Each row was made from one small tree. The marks that hang from a mark follow it in brackets, in the order of their numbers. Every link used is in the known rows. Write each row's tree.
Known rows
J_751{J_151 J_181 J_959}: [+0.50,+0.54,-1.00,-0.30,-0.08,+0.51,-0.97,-2.91,+2.74,+0.63,+1.05,+0.01,+1.94,+2.39,-0.21,-3.59,+0.76,-2.07,+0.13,+0.11,-0.85,+0.46,+2.72,-2.85]
J_144{J_959{J_751{J_181}}}: [+0.03,+1.50,-0.79,-1.87,+1.14,+2.74,-1.98,+0.00,+1.53,+1.41,+0.09,-0.82,+2.56,+0.28,-0.71,-0.31,+1.20,-2.60,-0.58,+2.04,+1.66,-0.03,-0.04,-2.44]
J_751{J_181}: [-0.43,+1.63,+0.40,-0.10,-0.36,+2.94,-1.51,-1.49,+2.69,+1.63,+0.09,+0.19,+1.00,+1.83,-0.26,-0.68,+2.05,-2.96,-0.21,+1.49,-0.12,+0.50,+0.90,-1.50]
J_144{J_959{J_751{J_242}}}: [-0.04,+1.62,-2.27,-0.97,+1.51,+4.46,-1.29,+2.39,+1.67,-0.63,+0.79,-1.93,+2.18,-0.48,-0.23,+0.48,-1.87,-2.67,+0.21,+1.53,+2.57,+0.60,+0.93,-1.34]
J_151{J_751{J_959}}: [+0.06,-0.08,-2.28,-0.95,+0.30,+2.12,-0.39,+1.17,+2.67,-1.99,-0.60,+0.72,+0.90,+0.18,-1.15,-3.49,+1.52,-4.04,+0.30,-0.87,+3.16,+0.33,+1.31,-2.39]
J_661{J_751{J_242}}: [-0.14,+1.19,-1.75,+1.39,-0.56,+5.64,-1.12,+2.04,+2.40,+0.13,+0.84,-1.97,+0.64,+1.17,-0.35,+0.42,+1.14,-2.85,+0.02,+1.06,+0.81,+1.54,+2.08,-1.12]
J_151{J_751{J_242{J_144{J_959}}}}: [+0.09,+0.50,-3.53,-1.41,+0.16,+6.80,-1.64,+1.84,+2.19,-1.83,-0.46,-1.08,+1.97,-0.47,-1.24,-0.59,+1.33,-5.08,+0.95,+1.35,+5.67,+0.35,+2.93,-0.48]
J_151{J_751}: [+0.04,+1.41,-1.67,-1.08,-0.17,+3.24,-0.22,+1.39,+2.25,-0.75,-0.35,+0.97,+1.21,+0.20,-0.99,-1.52,+0.16,-4.11,-0.12,-0.31,+3.17,+0.28,-0.20,-0.84]
J_959{J_144 J_751{J_151 J_181}}: [+0.90,+3.99,+0.41,-0.20,+0.06,+0.05,-0.32,-2.24,+2.56,+1.82,+0.60,+0.53,+2.96,+1.80,-0.33,-2.94,-3.66,-3.37,-0.95,+1.18,-0.16,-0.06,-0.48,-2.25]
J_751{J_181 J_959}: [-0.36,+0.13,-0.13,-0.04,+0.07,+1.79,-1.58,-1.67,+3.14,+0.31,-0.12,-0.06,+0.67,+1.75,-0.37,-2.76,+3.60,-2.73,+0.20,+0.99,-0.19,+0.46,+2.84,-3.00]
J_242{J_144{J_959} J_751{J_151 J_181}}: [+0.45,-0.84,-2.26,-1.79,-0.58,+4.31,-2.23,-1.23,+2.09,+0.71,+0.95,+0.40,+2.17,+2.66,+0.34,-1.29,-0.21,-2.91,+0.35,+2.92,+1.76,-1.36,+4.01,-0.94]
J_577{J_181}: [-0.26,+2.25,+0.28,-0.40,-0.04,+2.87,-0.24,-0.67,+2.05,-0.56,-0.49,+0.32,+0.40,+2.36,-0.53,-0.54,+0.94,-5.44,-0.33,-0.21,+1.52,+1.21,+0.61,-1.90]
J_661{J_577 J_751{J_959}}: [+0.86,-2.21,-1.00,+0.81,-0.01,+1.55,-0.06,+0.21,+2.01,-2.56,-0.21,-0.43,-0.16,+1.77,-0.48,-1.98,+6.73,-2.83,+0.26,+0.06,+0.23,-0.10,+4.00,-3.07]
J_959{J_144 J_751{J_181}}: [+0.09,+3.66,+1.19,+0.10,+0.20,+1.25,-0.98,-1.09,+2.95,+1.69,-0.41,+0.39,+1.74,+1.11,-0.48,-1.96,-0.72,-4.00,-0.91,+2.17,+0.57,-0.05,-0.27,-2.51]
J_751{J_151 J_242{J_144}}: [+0.83,+0.86,-2.15,+0.94,-0.95,+4.79,-1.42,-1.08,+3.15,-1.03,+1.51,-0.67,+2.48,+2.05,+0.42,-1.95,-1.28,-3.39,+0.83,+1.08,+1.50,+0.76,+2.59,-0.77]
J_144{J_959{J_751{J_151 J_181 J_242}}}: [+1.03,+2.43,-2.61,-1.30,+1.15,+4.22,-1.61,-0.54,+1.20,+1.65,+1.67,-2.09,+3.90,+0.69,-0.38,-0.24,-3.23,-1.71,-0.06,+1.50,+0.99,+1.06,+1.46,-1.96]
J_661{J_751{J_151 J_181 J_959}}: [+0.77,+0.05,-1.70,+0.19,-0.60,+1.63,-1.25,-1.93,+2.21,+1.07,+0.95,-1.03,+1.85,+2.48,-0.75,-3.05,+3.00,-1.84,-0.46,-0.11,-0.65,+0.96,+2.74,-3.46]
J_661{J_751{J_151 J_181 J_959{J_144}}}: [+0.23,+1.95,-0.50,+0.40,-0.60,-0.14,-0.12,-2.40,+2.96,+1.00,+0.31,-0.61,+1.11,+2.55,-1.03,-3.95,+1.06,-3.32,-0.48,+0.50,-1.10,+0.30,+3.43,-3.04]
J_661{J_577}: [+0.39,-0.22,+0.28,+0.14,+0.17,+1.81,+0.41,-0.61,+2.09,-1.75,+0.20,+0.87,+0.18,+1.78,+0.22,-0.63,+3.00,-3.13,+0.45,+1.00,+0.08,-0.73,+1.99,-0.86]
J_242{J_144 J_751{J_151 J_181 J_959}}: [+1.02,-2.05,-2.09,+0.13,-1.12,+3.53,-2.42,-1.92,+3.27,-0.20,+0.66,+1.03,+1.75,+3.42,+0.70,-4.04,+1.32,-2.65,+0.48,+2.08,+1.13,-0.78,+4.88,-3.17]
J_242{J_144}: [-0.16,-0.15,-0.29,+0.34,-0.95,+3.18,-1.81,-0.49,+3.34,-1.32,+0.02,+0.59,+1.11,+1.62,+0.07,-1.99,+3.19,-4.41,+0.24,+1.44,+2.01,-0.43,+0.87,-1.07]
J_751{J_151 J_181 J_242 J_959{J_144}}: [+0.17,+2.87,-0.87,+0.75,+0.07,+1.65,-0.05,-2.60,+3.60,+0.48,+0.89,-0.95,+1.27,+2.28,-0.10,-3.43,-2.54,-3.38,+0.67,+1.29,-1.07,+1.03,+5.17,-2.17]

Write each row's tree
[+1.09,+1.28,-1.54,+0.89,-1.16,+5.69,-2.35,-2.92,+3.09,+1.01,+1.26,-0.90,+3.03,+2.71,+0.16,-1.58,+0.45,-3.38,+0.51,+2.00,+0.87,+1.21,+3.24,-1.55]	J_751{J_151 J_181 J_242{J_144}}
[-0.02,+2.74,-1.37,+0.12,+0.29,+3.79,-0.37,-0.35,+3.48,-0.09,-1.19,-0.55,+0.77,+0.51,-1.43,-2.99,-0.39,-4.96,+0.58,+1.30,+2.39,+1.25,+4.52,-2.56]	J_151{J_751{J_181 J_242 J_959{J_144}}}
[+0.62,+0.11,-3.22,+1.18,-0.23,+3.35,-0.56,+0.78,+2.45,-0.85,+1.65,-2.09,+1.37,+1.72,-0.27,-2.44,+0.08,-2.10,+0.37,-0.51,+0.12,+1.59,+3.78,-2.51]	J_661{J_751{J_151 J_242 J_959}}
[-0.05,-2.86,-1.66,+0.42,-0.73,+3.60,-2.21,+0.88,+3.67,-2.48,+0.01,+1.09,-0.01,+2.16,+0.87,-3.41,+2.36,-3.55,+0.85,+2.03,+2.40,-1.29,+4.30,-2.53]	J_242{J_144 J_751{J_959}}
[+1.59,+2.48,-1.91,+0.55,+0.20,+4.46,-1.68,-1.18,+1.92,+1.99,+1.75,-1.22,+3.92,+1.62,+0.18,-1.09,-3.10,-1.71,-0.31,+1.18,+0.45,+1.66,+0.50,-2.58]	J_959{J_751{J_151 J_181 J_242}}
[-0.27,+2.41,-1.98,+0.16,+0.45,+3.01,+0.50,+1.35,+3.52,-2.07,-0.78,-0.27,+0.22,+0.02,-1.13,-3.30,-1.99,-5.17,+0.83,+0.29,+3.08,+0.81,+3.79,-1.72]	J_151{J_751{J_242 J_959{J_144}}}
[+1.97,+1.16,-1.76,+1.03,-0.35,+4.87,+0.76,-1.14,+0.62,-1.21,+0.73,-1.45,+1.37,+3.49,-0.50,+0.53,+1.63,-4.19,+0.07,-0.73,+0.73,+2.04,+4.01,-2.41]	J_661{J_577{J_181} J_751{J_151 J_242}}
[+0.88,+0.51,-1.71,+1.31,-0.21,+5.73,-2.69,+1.02,+2.91,-1.14,+0.39,-0.93,+2.72,+0.74,+0.28,-1.41,+0.68,-3.86,+0.12,+1.86,+3.42,+0.68,+0.60,-2.38]	J_959{J_751{J_242{J_144}}}
[+1.00,-1.11,-0.58,+0.53,+0.11,+2.27,+0.19,-0.85,+1.31,-2.65,-1.01,-0.46,-0.35,+2.89,-1.06,-1.44,+7.26,-4.86,-0.10,-0.93,+1.39,+1.13,+4.30,-4.33]	J_661{J_577{J_181} J_751{J_959}}
[+0.59,+3.50,-0.24,-0.26,+0.23,-0.90,+0.70,-0.72,+2.66,-0.31,+1.03,+0.74,+2.39,+1.23,+0.01,-3.20,-5.05,-3.58,-0.76,+0.19,+0.47,-0.49,-1.02,-1.49]	J_959{J_144 J_751{J_151}}
[+0.46,+2.39,-1.99,-0.16,-0.25,+6.76,-1.41,+0.18,+2.27,+1.31,-0.28,-0.56,+1.84,+0.57,-1.00,-0.13,+0.04,-3.73,+0.24,+1.20,+2.68,+1.77,+1.95,-1.52]	J_151{J_751{J_181 J_242}}
[+0.74,-1.13,-2.01,+0.06,-1.43,+3.64,-1.45,-0.18,+2.89,-1.01,+1.30,+1.41,+1.53,+2.90,+1.14,-2.38,-1.75,-3.13,+0.31,+1.64,+1.74,-1.25,+2.11,-0.74]	J_242{J_144 J_751{J_151}}
[+0.63,+0.68,-2.73,+0.33,-0.80,+7.03,-1.75,+1.21,+2.99,-1.60,-0.43,-0.18,+1.94,+0.48,-0.73,-1.47,+1.19,-5.16,+0.66,+0.90,+4.82,+0.93,+2.05,-1.16]	J_151{J_751{J_242{J_144}}}
[+0.33,+0.45,-3.21,-0.06,+0.43,+4.64,-0.55,+2.04,+2.73,-1.89,-0.23,-0.60,+0.94,-0.06,-0.88,-2.39,+0.10,-3.74,+0.87,-0.34,+3.30,+1.41,+3.05,-2.25]	J_151{J_751{J_242 J_959}}
[+1.28,+0.55,-1.92,-1.70,+0.26,+2.81,-2.61,-1.92,+1.65,+0.77,+0.83,-0.56,+4.51,+1.30,-0.63,-2.13,+0.94,-3.02,-0.42,+1.66,+2.42,-0.45,+0.59,-2.68]	J_242{J_144{J_959{J_751{J_151 J_181}}}}
[+0.85,-0.16,-1.42,+1.67,-0.30,+5.43,-0.22,+1.24,+1.72,-1.32,+0.53,-1.57,+0.21,+1.66,-0.11,+0.98,+3.71,-2.69,+0.46,+1.26,+0.37,+0.78,+4.01,-1.32]	J_661{J_577 J_751{J_242}}
[-0.03,+2.36,+0.15,-0.12,-0.02,-1.13,+0.22,-3.55,+3.52,+0.46,+0.48,+0.35,+1.13,+2.38,-0.40,-4.45,-0.99,-3.50,+0.03,+0.90,-1.17,-0.11,+3.36,-2.38]	J_751{J_151 J_181 J_959{J_144}}
[+0.05,-0.93,-1.82,+1.39,-0.29,+4.70,-2.15,+0.14,+3.87,-2.50,+0.22,-1.09,+0.90,+1.35,+0.20,-2.93,+3.17,-4.00,+1.18,+1.35,+2.34,+0.68,+4.58,-2.52]	J_751{J_242{J_144} J_959}
[+1.18,+1.01,-1.07,+1.30,-0.42,+6.69,-3.65,-0.57,+2.88,+0.95,+0.15,-1.17,+3.29,+1.35,-0.08,-1.03,+1.88,-3.62,-0.01,+2.71,+2.67,+1.18,+1.23,-3.23]	J_959{J_751{J_181 J_242{J_144}}}
[+0.58,+0.27,-0.98,-1.31,+0.39,+3.76,-3.32,-0.57,+2.07,+0.53,-0.32,-0.69,+3.21,+0.61,-0.83,-1.10,+3.80,-3.57,-0.42,+2.61,+3.34,-0.45,+0.71,-2.91]	J_242{J_144{J_959{J_751{J_181}}}}
[+1.69,+0.05,-0.79,+0.40,-0.90,+2.37,-0.20,-2.59,+1.23,+1.04,+0.91,-0.37,+1.90,+3.10,-0.51,-0.64,+4.09,-1.81,-0.40,+0.54,-1.13,+0.27,+2.63,-2.14]	J_661{J_577 J_751{J_151 J_181}}
[+1.95,+0.54,-1.80,+1.35,-0.71,+5.15,-0.49,-1.88,+1.32,+0.98,+1.31,-1.74,+2.11,+2.92,-0.25,+0.32,+2.42,-1.62,+0.18,+1.22,-0.89,+1.31,+4.43,-1.87]	J_661{J_577 J_751{J_151 J_181 J_242}}
[+0.31,-1.26,-2.37,-0.32,-0.16,+1.36,-0.22,+0.56,+2.73,-1.38,+1.48,+1.08,+0.57,+2.39,+1.04,-3.49,-2.77,-1.98,+0.50,+0.34,+0.27,-0.75,+3.49,-1.85]	J_242{J_751{J_151 J_959}}
[+0.55,+0.99,-2.39,-0.85,-0.21,+5.44,-2.20,-2.12,+2.24,+0.73,+1.13,-1.76,+3.07,+1.82,-0.32,-0.76,+0.33,-3.19,+0.82,+2.35,+1.56,+0.51,+4.32,-0.99]	J_751{J_151 J_181 J_242{J_144{J_959}}}
[-0.57,-1.67,-1.88,-1.38,-0.28,+4.66,-1.93,+1.82,+2.55,-1.55,+0.18,+0.46,+0.39,+1.39,+0.42,-0.61,+1.08,-3.93,+0.67,+3.12,+3.09,-1.90,+3.30,-0.44]	J_242{J_144{J_959} J_751}
[+1.68,-1.45,-2.92,+1.42,+0.01,+3.13,+0.38,-0.27,+1.78,-2.26,+1.40,-1.77,+1.14,+2.28,-0.08,-1.89,+2.36,-2.07,+0.81,-0.31,-0.31,+0.94,+5.78,-2.73]	J_661{J_577 J_751{J_151 J_242 J_959}}
[+0.41,+0.11,+0.79,+1.12,-0.26,+0.77,+0.14,-2.14,+2.70,-0.56,-1.17,-0.37,-0.42,+2.47,-1.04,-2.44,+6.39,-3.71,+0.03,+1.70,-0.69,-0.34,+5.39,-3.30]	J_661{J_577 J_751{J_181 J_959{J_144}}}
[+0.85,+1.81,-1.79,-2.19,+1.03,+1.61,-1.36,-1.19,+1.13,+1.64,+1.22,-0.71,+3.78,+0.91,-0.56,-1.17,-1.65,-1.85,-0.60,+1.08,+0.94,-0.06,-0.34,-2.18]	J_144{J_959{J_751{J_151 J_181}}}
[-0.10,+2.46,-1.43,+0.81,+0.30,+0.65,+0.91,-1.04,+3.64,-1.62,+1.11,-0.80,+0.73,+1.70,+0.17,-3.82,-4.21,-3.62,+0.85,+0.33,-0.35,+0.54,+4.39,-1.27]	J_751{J_151 J_242 J_959{J_144}}
[-0.15,+2.29,-0.42,-0.73,+0.09,+1.20,-0.13,-1.04,+3.29,-0.06,-1.41,+0.90,+0.66,+0.76,-1.63,-3.92,+1.16,-5.02,+0.02,+0.62,+2.21,+0.19,+2.75,-2.72]	J_151{J_751{J_181 J_959{J_144}}}
[-0.42,+1.81,-1.02,-0.76,+0.31,+0.43,+0.79,+0.77,+3.38,-2.12,-1.20,+1.07,+0.02,+0.19,-1.29,-4.38,-0.37,-5.28,+0.28,-0.23,+2.78,-0.32,+2.10,-1.86]	J_151{J_751{J_959{J_144}}}
[+1.22,+2.25,-2.45,+0.56,+0.40,+3.53,-0.75,+0.82,+1.94,-0.09,+2.03,-0.96,+3.35,+0.97,+0.50,-1.47,-4.66,-1.99,-0.14,+0.28,+1.12,+1.18,-0.08,-1.77]	J_959{J_751{J_151 J_242}}
[+1.79,-0.94,-1.54,+0.27,+0.04,+1.05,+0.84,-1.82,+0.93,-2.49,+0.05,-0.36,+0.91,+3.55,-0.89,-2.39,+4.52,-4.19,-0.16,-1.79,+0.61,+1.02,+4.06,-4.07]	J_661{J_577{J_181} J_751{J_151 J_959}}
[+0.59,+0.63,-1.24,-0.45,-0.84,+3.44,-1.06,-0.98,+2.24,+1.95,+1.50,+1.11,+1.52,+3.12,+0.89,-1.21,-2.76,-1.76,-0.14,+2.03,-0.43,-0.37,+2.23,-1.19]	J_242{J_751{J_151 J_181}}
[+0.15,+1.04,-0.68,-0.18,-0.32,+0.57,+0.01,-1.79,+3.37,+0.50,+0.59,+1.13,+0.33,+3.01,+0.56,-3.97,-3.20,-2.96,+0.22,+1.92,-0.87,-1.07,+4.75,-2.17]	J_242{J_751{J_151 J_181 J_959{J_144}}}
[-0.28,+2.03,-0.39,-0.09,+0.15,-1.88,+1.17,-1.63,+3.54,-1.69,+0.76,+0.64,+0.57,+1.80,-0.11,-4.87,-2.50,-3.83,+0.29,-0.16,-0.54,-0.45,+2.67,-1.48]	J_751{J_151 J_959{J_144}}
[-0.21,-1.17,-0.92,-0.05,-0.26,+3.46,-1.85,+0.04,+3.10,+0.48,-0.04,+0.63,-0.09,+2.40,+0.56,-2.20,+1.32,-2.26,+0.36,+2.32,+0.39,-0.39,+4.29,-2.96]	J_242{J_751{J_181 J_959}}
[+0.79,+1.96,-3.33,-1.23,+1.45,+3.22,-0.63,+1.36,+1.30,-0.37,+2.01,-1.85,+3.29,+0.09,-0.06,-0.55,-4.69,-2.05,+0.16,+0.73,+1.78,+0.59,+0.96,-1.05]	J_144{J_959{J_751{J_151 J_242}}}
[+0.93,-0.37,-2.80,+0.42,-0.51,+6.71,-2.86,-0.67,+3.28,-0.69,-0.95,-0.73,+2.25,+0.89,-1.19,-3.06,+4.20,-4.66,+0.82,+1.24,+4.32,+1.37,+4.55,-3.53]	J_151{J_751{J_181 J_242{J_144} J_959}}
[+0.33,+0.40,-1.63,-0.88,+0.03,+3.01,-1.30,-0.54,+2.61,+0.02,-0.94,+0.54,+1.35,+0.65,-1.44,-3.07,+2.96,-3.56,+0.02,+0.01,+2.49,+0.67,+2.19,-3.23]	J_151{J_751{J_181 J_959}}
[+0.98,-0.74,-1.37,+0.05,-1.65,+4.68,-2.37,-1.80,+2.85,+1.01,+0.99,+1.20,+2.10,+3.50,+0.78,-2.09,-0.52,-2.87,+0.16,+2.56,+1.09,-0.88,+3.01,-1.65]	J_242{J_144 J_751{J_151 J_181}}
[+0.26,+2.02,-1.75,-0.87,+1.28,+5.39,-2.25,+0.90,+1.60,+1.38,+0.45,-2.17,+2.72,+0.12,-0.50,+0.85,-0.28,-2.35,-0.01,+2.55,+1.74,+1.00,+1.54,-2.16]	J_144{J_959{J_751{J_181 J_242}}}
[+2.02,+1.29,-2.03,+1.02,-0.52,+5.46,-2.96,-1.93,+2.48,+1.15,+1.27,-1.07,+4.59,+1.98,+0.10,-1.94,-0.65,-2.96,-0.07,+1.82,+1.96,+1.08,+1.04,-3.00]	J_959{J_751{J_151 J_181 J_242{J_144}}}
[+0.98,-0.32,+0.16,+0.77,-0.74,+3.60,-0.88,-1.33,+1.56,+0.77,-0.19,-0.36,+0.76,+2.51,-0.71,+0.37,+6.73,-2.58,-0.34,+1.74,-0.32,+0.22,+2.89,-2.39]	J_661{J_577 J_751{J_181}}
[+0.29,-0.59,-1.32,+1.32,-0.52,+5.52,-3.12,-1.67,+3.81,-0.42,-0.13,-1.44,+1.40,+1.93,-0.22,-2.48,+4.52,-3.51,+1.03,+2.41,+1.72,+1.14,+5.34,-3.36]	J_751{J_181 J_242{J_144} J_959}
